Known rows, with every way that one mark hangs from another:
(q716 (q939 q961)): .04  .18  -.06  -.06  -.30  .55  .27  .10  -.29  .16  .04  -.01  -.08  .07  .44  .25  .04  -.09  .13  -.09  .19
(q573 (q939 q716 q785 (q796 (q750 q56)))): .18  .02  -.23  .09  .11  -.44  -.33  -.04  .03  .08  -.14  .08  -.23  .76  -.23  -.09  -.31  .33  .16  -.10  -.44
(q573 (q939 q785)): -.09  .28  -.10  -.11  .02  .41  .22  .03  -.14  .18  -.04  -.05  .13  .55  .06  .10  -.13  .07  .41  -.09  -.25
(q683 (q750 q56 q785 q796)): -.39  .14  -.27  -.08  -.33  .04  -.06  -.11  -.33  .41  -.13  -.05  .16  -.43  -.50  .16  -.11  .10  .78  .04  -.44
(q961 (q939 q573 q716 (q785 q750) q796)): .67  -.13  .33  .09  .24  -.35  .12  .08  .16  -.34  .05  .12  -.04  .18  .33  -.16  .12  -.14  -.47  -.01  .09
(q796 (q750 q56 q785) (q939 q573 q961)): -.09  -.08  -.17  .06  -.13  .02  -.12  .03  .03  .14  .12  .04  -.16  -.63  -.50  .11  .04  .14  -.26  .05  .42
(q785 (q750 (q796 (q939 q716)))): -.66  -.03  .25  -.20  .34  .27  -.17  -.29  .14  -.01  -.04  -.02  .28  .07  -.51  .00  .27  -.09  .13  .16  -.22
(q716 (q939 q573 (q785 q750) q796 q961)): .55  .02  -.02  .21  -.04  -.38  -.05  .36  .16  -.21  .01  .07  -.16  -.11  .65  -.15  .15  -.03  -.64  -.08  .61
(q796 (q939 q573 q716)): -.30  .07  .16  -.02  .20  .30  -.02  -.07  .19  -.19  .08  -.01  .17  -.09  .05  .17  .20  -.05  -.13  .00  .12
(q785 (q750 q56 (q796 (q939 q573 q961)))): -.34  -.09  .16  .04  .06  -.51  -.12  .15  .10  -.08  .10  -.08  .03  -.24  -.34  -.22  .14  .20  -.20  .03  .16
(q961 (q939 q716 (q785 q750))): .41  -.02  .38  -.14  .16  .34  .29  -.23  -.08  -.06  -.01  .02  .01  .49  .22  -.05  -.02  -.14  .07  .00  -.22
(q796 (q750 q56 q785)): -.17  -.05  -.25  -.06  -.21  .35  .00  -.23  -.21  .45  -.11  -.04  -.07  -.22  -.66  .20  -.16  -.19  .34  .10  -.28
(q573 (q939 (q785 (q750 q56)) q796 q961)): .37  -.02  -.11  .05  .20  -.79  -.13  .02  .04  .10  -.01  -.10  -.13  .52  .22  -.30  -.20  .24  -.02  -.08  .04
(q573 q939): -.48  .20  -.07  -.14  .05  .45  .32  .03  -.21  .26  -.02  -.06  .20  .48  -.08  .19  -.04  -.11  .46  .01  -.22
(q573 (q939 (q785 q750) q796 q961)): .13  .01  -.05  -.02  .20  -.34  .02  .06  .06  -.02  .02  -.02  -.02  .44  .34  -.19  -.03  .08  -.04  -.01  .18
(q750 q56 q785 q796): -.28  .14  -.13  -.26  -.21  .26  .04  -.20  -.24  .44  -.09  -.04  .12  -.37  -.63  .21  -.04  -.05  .37  .04  -.42
(q683 (q750 q785 (q796 q939))): -.64  .14  -.22  -.14  -.15  .54  -.11  -.05  -.13  .31  -.05  -.03  .41  -.69  -.69  .31  .24  -.02  .70  .16  -.13
(q961 (q939 q716 q785)): .39  .10  .23  -.19  -.06  .58  .37  -.17  -.21  -.05  .03  .05  .01  .46  .32  .15  -.11  .00  .22  -.13  -.32
(q716 (q939 q573 (q785 q750) q796)): .45  .05  -.04  .26  .11  -.34  -.08  .32  .21  -.11  -.08  .04  -.01  -.06  .29  -.12  .20  -.19  -.50  -.01  .36
(q683 q750): -.53  .08  -.15  .04  -.21  .39  .24  .00  -.29  .14  -.05  -.14  .26  -.03  .24  .15  -.13  -.20  .86  .03  -.31
(q939 q961): -.27  .04  .01  -.16  -.23  .53  .34  -.10  -.26  .04  .10  -.10  .04  -.02  .44  .16  -.10  -.16  .31  -.03  -.02
(q939 q573 (q785 q750) q796): .21  -.09  .03  .16  .17  -.37  -.02  .20  .25  -.22  -.03  -.07  .08  -.15  .29  -.21  .07  -.24  -.31  .04  .16
(q573 (q939 (q796 (q750 q56 q785)) q961)): .05  -.05  -.38  -.01  -.12  -.24  -.14  .03  -.17  .35  -.02  .09  -.19  .00  -.46  .12  -.09  .13  .04  .07  .12

Rows:
.03  -.23  -.07  .04  -.23  .30  .36  .23  -.28  .08  .10  .06  .08  -.06  -.33  .18  .03  -.47  .31  .14  -.23
(q961 (q939 (q796 q750)))
.10  .11  .01  .00  -.16  -.32  -.11  .18  .06  -.12  .12  -.02  -.05  -.29  -.04  -.13  -.06  .50  -.06  -.18  .03
(q750 q56 (q796 (q939 q573 q785 q961)))
.16  .18  .13  .04  -.27  -.04  .04  .37  -.04  -.17  -.07  .16  -.12  -.05  .24  -.16  .15  .22  -.53  -.08  .30
(q716 (q939 q573 (q785 (q750 q796)) q961))
.31  -.12  .13  -.07  .17  -.18  -.13  -.29  .17  -.26  -.04  -.01  -.13  .21  .67  -.18  -.08  .01  -.23  -.04  .10
(q939 q716 (q785 q750) q796 q961)
.14  .00  .30  .00  .27  -.07  -.12  -.16  .35  -.36  .08  .00  -.08  .03  .45  -.20  .10  .21  -.54  -.04  .44
(q796 (q939 q573 q716 (q785 q750) q961))
.22  .04  .44  -.08  .01  .00  .21  .11  -.03  -.28  .00  .19  .01  .27  -.04  -.16  .12  .08  -.30  -.02  -.17
(q961 (q939 q573 q716 (q785 (q750 q796))))
-.42  -.05  .09  -.08  .00  -.20  .04  -.10  -.16  .23  -.12  -.13  .13  .17  -.42  -.11  -.07  -.17  .38  .09  -.51
(q785 (q750 q56 q796))
-.39  -.04  .28  .02  .30  -.44  -.30  -.08  .24  -.11  -.04  -.02  .06  -.05  -.51  -.17  .14  .14  -.22  .04  -.14
(q785 (q750 q56 (q796 (q939 q573 q716))))
-.06  .02  .05  .05  .10  -.06  .00  -.01  .14  -.26  .01  .02  .03  -.14  .38  .08  .06  -.18  -.30  -.03  .03
(q939 q573 q716 q796)
-.38  .09  .22  -.12  -.04  .23  -.06  .03  .08  -.30  .12  .11  .04  -.20  .01  .09  .20  .29  -.26  -.06  .18
(q750 (q796 (q939 q573 q716 q961)))
-.23  -.06  -.11  .01  -.17  .50  .01  .08  .05  .03  .13  .09  -.04  -.73  -.44  .21  .20  -.04  -.32  .14  .55
(q796 (q750 q785) (q939 q573 q961))
.55  .00  -.14  .19  .14  -.59  -.23  .02  .09  .21  -.12  -.09  -.08  .21  .08  -.13  -.04  -.10  -.01  -.05  -.02
(q716 (q939 (q785 (q750 q56)) q796))
.71  -.17  .13  .19  .13  -.83  .14  .25  .06  -.10  .07  -.03  -.04  .03  .11  -.23  -.05  -.14  -.24  -.05  .01
(q961 (q939 q573 (q785 (q750 q56)) q796))
-.15  -.03  .07  -.05  .31  .28  .00  -.19  .20  .09  .02  -.18  .24  .04  -.12  -.05  .11  -.22  .22  .09  -.02
(q796 (q939 (q785 q750)))
-.07  .07  -.01  -.12  .13  .04  .00  -.07  -.08  -.06  .04  .07  -.04  .42  .37  .11  -.02  .16  -.01  -.06  .08
(q573 (q939 q716 q796 q961))
.12  -.08  -.03  -.02  -.05  -.01  -.27  -.27  .06  -.05  .03  .01  -.28  .30  -.06  -.09  -.26  .44  .11  -.12  -.14
(q796 (q750 q56) (q939 q716 q785 q961))
-.58  .16  -.16  .00  -.13  .29  -.08  .18  -.03  .11  -.03  .05  .36  -.85  -.57  .24  .32  .06  .27  .12  .12
(q683 (q750 q785 (q796 (q939 q573))))
.10  .01  .22  -.16  .09  .22  .02  -.38  .04  -.17  -.05  -.03  -.14  .38  .63  -.18  -.13  .10  -.08  -.06  .00
(q939 q716 (q785 q750) q961)
.09  -.04  .16  -.03  .43  -.27  -.30  -.45  .28  .05  -.06  -.16  .01  .39  -.09  -.17  -.09  .13  .14  -.02  -.20
(q796 (q939 q716 (q785 (q750 q56))))
.19  -.17  -.29  .11  -.27  -.39  -.13  .10  -.03  .06  .03  .09  -.27  -.63  -.18  .05  -.06  -.01  -.39  .05  .32
(q939 q573 (q796 (q750 q56 q785)) q961)
.08  .01  -.38  .06  -.21  .40  -.11  .10  -.10  .38  -.12  .14  -.04  -.41  -.51  .38  .19  -.38  -.05  .17  .16
(q716 (q939 (q796 (q750 q785))))
-.51  -.09  -.06  .13  -.01  .38  .06  .21  .06  -.02  .07  .00  .14  -.29  -.47  .14  .13  -.20  .00  .12  .12
(q796 q750 (q939 q573))
.24  .14  .16  -.05  -.14  .23  .13  -.09  .05  -.35  .05  .07  -.17  .15  .84  -.04  -.15  .32  -.33  -.22  .19
(q939 q573 q716 q785 q961)
.18  -.01  .08  .15  .10  -.45  .02  .01  .10  -.02  -.06  -.15  -.06  .15  .18  -.27  -.17  -.01  -.10  -.07  -.10
(q939 q573 (q785 (q750 q56)))
.35  .01  .00  -.12  -.05  .09  -.07  -.21  .06  -.23  .03  .01  -.12  .09  .80  .00  -.16  .11  -.06  -.15  .02
(q939 q716 q785 q796 q961)
.30  -.11  .05  .10  .05  -.43  .04  .16  .20  -.34  .06  -.04  -.05  -.22  .63  -.24  .01  -.07  -.48  -.02  .38
(q939 q573 (q785 q750) q796 q961)
.21  -.26  -.11  .10  -.19  -.16  .22  .17  -.31  .20  .07  .01  -.07  .10  -.40  .08  -.12  -.27  .38  .05  -.41
(q961 (q939 (q796 (q750 q56))))
-.12  -.18  -.02  .12  -.17  -.09  -.06  .13  .04  -.36  .04  .16  -.24  -.13  .32  .01  -.04  .00  -.46  -.01  .22
(q939 q573 q716 (q796 q750) q961)
-.43  -.13  -.16  .07  -.04  .10  -.08  -.07  -.08  .27  .04  -.14  .08  .02  -.67  .11  -.10  -.13  .52  .08  -.28
(q796 (q750 q56) q939)
-.02  .03  -.30  .08  -.06  .05  -.03  .21  -.04  .14  -.08  .07  .03  .40  -.28  .02  -.11  .00  .24  .04  -.24
(q573 (q939 q785 (q796 q750)))
